Known rows, with every way that one mark hangs from another
K_211(K_346 K_372 K_737): 0.580  2.907  0.059  1.369  -0.039  0.294  -0.834  -1.035  1.247  -0.917  0.706  -0.366  1.146  3.575  1.481  2.595  -1.606
K_211(K_372(K_49) K_737): 1.760  0.379  1.521  1.949  0.275  -0.091  -0.826  0.320  1.526  -0.671  1.165  -0.474  1.294  2.138  0.408  1.142  0.071
K_372(K_49): 0.945  -1.260  -0.324  0.700  -1.424  0.361  1.061  0.046  0.231  0.431  -1.363  -0.605  1.336  -0.402  -0.245  -0.079  2.420
K_211(K_346 K_372(K_49) K_737): 1.967  1.331  1.437  2.291  0.263  -0.170  -1.853  -0.471  0.935  -0.420  0.841  -0.547  1.033  4.752  1.198  1.895  -0.337
K_372(K_49 K_58): 2.081  -2.072  0.275  0.479  -0.890  -0.361  -0.052  -0.703  -0.430  -0.399  -1.817  -0.433  1.084  -1.060  0.325  -1.469  2.544
K_211(K_346 K_372(K_49 K_58) K_737): 3.173  0.571  2.036  2.047  0.776  -0.821  -2.962  -1.163  0.299  -1.270  0.469  -0.298  0.814  4.124  1.754  0.397  -0.182
K_816(K_819): -0.845  -0.357  -2.017  -2.019  -2.253  0.853  2.780  -1.034  0.205  0.916  -2.041  0.588  -0.691  -4.275  0.542  0.789  0.811
K_341(K_49 K_58 K_211): 0.035  -1.582  0.517  2.492  0.353  1.748  0.855  -1.395  -2.066  1.752  -2.987  0.899  0.195  -0.404  -1.948  -3.133  1.759
K_816(K_15(K_737) K_211(K_346) K_819): -3.581  0.701  -2.524  -4.701  -0.736  -1.875  1.371  1.807  -1.095  0.952  -0.372  0.050  -2.499  -4.568  -0.202  -0.064  -0.184
K_816(K_15 K_211(K_372(K_49)) K_819): -1.075  -2.301  0.019  -2.757  -0.107  -0.269  0.554  2.202  -0.039  1.196  2.593  0.474  -1.586  -3.052  -0.444  0.116  -0.661
K_341(K_58 K_211(K_372(K_49))): 0.312  -2.153  1.369  3.451  1.631  1.693  0.738  -1.392  -0.504  0.544  -1.024  0.745  0.257  2.837  -0.092  -2.669  1.485
K_816(K_15 K_819): -2.840  -0.702  -1.691  -2.900  -2.220  0.311  2.721  0.531  0.164  0.593  -0.774  0.682  -0.522  -5.250  -0.103  2.173  0.220
K_211(K_346): -0.280  1.412  -1.939  0.141  -1.702  0.696  1.057  -1.372  -0.122  0.253  -1.795  -0.424  1.156  0.980  0.778  1.313  0.743
K_474(K_211): -0.797  0.111  -2.360  -1.157  -1.753  1.732  2.325  -0.669  0.112  -0.174  -1.859  -0.471  0.550  -1.609  -1.866  0.846  0.798
K_15(K_737): -1.871  1.320  -2.214  -0.568  -0.592  -0.904  2.722  0.712  0.431  -0.794  -2.184  -0.664  1.426  -2.560  0.048  -1.222  1.869
K_341(K_58): -0.384  -0.767  -1.410  0.690  -0.832  1.647  2.061  -1.075  -0.526  0.289  -2.633  0.337  0.372  -0.522  -0.675  -0.254  1.377
K_474(K_211(K_346 K_372 K_737)): 0.239  2.712  -0.450  0.396  0.018  1.192  -0.658  -1.081  0.758  -1.060  0.355  -0.429  0.212  3.555  -0.507  2.790  -1.989

Rows
2.716  0.359  2.608  2.888  1.381  -0.604  -3.209  -2.371  -0.040  -0.740  -0.281  0.056  0.107  4.209  1.717  -1.014  -0.055 -> K_341(K_211(K_346 K_372(K_49 K_58) K_737))
-0.010  0.598  0.347  -3.329  0.208  -1.249  -2.312  0.227  -0.269  -0.291  2.310  0.678  -2.758  -1.712  0.996  1.593  -3.261 -> K_816(K_15 K_211(K_346 K_372(K_58) K_737) K_819)
-1.223  -2.121  0.204  -3.378  1.575  -2.661  0.008  2.888  -0.727  -0.282  1.473  0.265  -1.651  -4.669  0.149  -3.153  0.243 -> K_816(K_15(K_737) K_211(K_372(K_49 K_58)) K_819)
0.817  1.011  1.850  2.902  1.168  0.534  -1.028  -0.440  0.224  0.261  0.580  0.335  1.285  1.019  -0.717  -1.029  -0.828 -> K_341(K_49 K_211(K_372 K_737))
-0.657  0.499  -0.825  -2.576  -1.372  -0.795  -0.562  1.933  0.704  0.034  1.594  -0.644  -1.045  -3.466  -1.726  2.274  -1.293 -> K_816(K_15 K_211(K_737))
-3.809  -0.349  -2.504  -5.089  -0.828  -1.754  2.488  2.646  -0.444  0.677  -0.238  0.198  -2.209  -7.405  -0.982  -0.862  0.192 -> K_816(K_15(K_737) K_211 K_819)
-1.880  -0.127  -1.305  -1.785  0.018  0.133  0.898  2.325  0.481  -0.241  3.194  -0.262  0.590  -1.749  -0.780  0.407  -1.699 -> K_816(K_15 K_211(K_372))
2.636  -0.807  2.595  2.489  1.415  -0.532  -2.080  -1.576  0.627  -1.030  -0.069  0.061  0.313  1.626  0.924  -1.689  0.365 -> K_341(K_211(K_372(K_49 K_58) K_737))
-2.091  0.446  -0.266  -0.935  1.477  -2.121  -0.539  3.304  -0.425  -0.146  2.307  -0.907  0.307  1.168  -0.242  -1.387  0.004 -> K_816(K_15(K_737) K_211(K_346 K_372(K_49)))
0.064  -1.275  1.119  -2.648  -0.045  -0.990  -1.146  2.253  0.616  0.779  3.060  0.349  -2.230  -2.682  -0.605  1.674  -1.569 -> K_816(K_15 K_211(K_372(K_49) K_737) K_819)
0.845  0.302  0.288  2.033  0.148  0.484  -0.148  -0.515  0.090  0.037  0.363  -0.403  1.896  4.389  1.309  0.321  0.628 -> K_211(K_346 K_372(K_49))
1.566  -0.001  2.517  3.964  1.741  0.892  -2.066  -2.274  -0.442  0.432  -0.842  0.593  -0.895  5.841  0.570  -0.272  0.150 -> K_341(K_58 K_211(K_346 K_372(K_49) K_737))
0.230  -0.193  -1.088  -0.423  0.377  1.361  0.919  -1.034  0.036  -1.708  -0.297  -0.133  1.013  -0.015  -0.524  -0.947  -0.537 -> K_474(K_211(K_372(K_58)))
1.128  0.948  2.311  4.086  2.116  1.260  -2.102  -1.818  -1.353  0.933  -0.696  0.986  -0.142  4.849  -0.585  -1.178  -0.933 -> K_341(K_49 K_58 K_211(K_346 K_372 K_737))
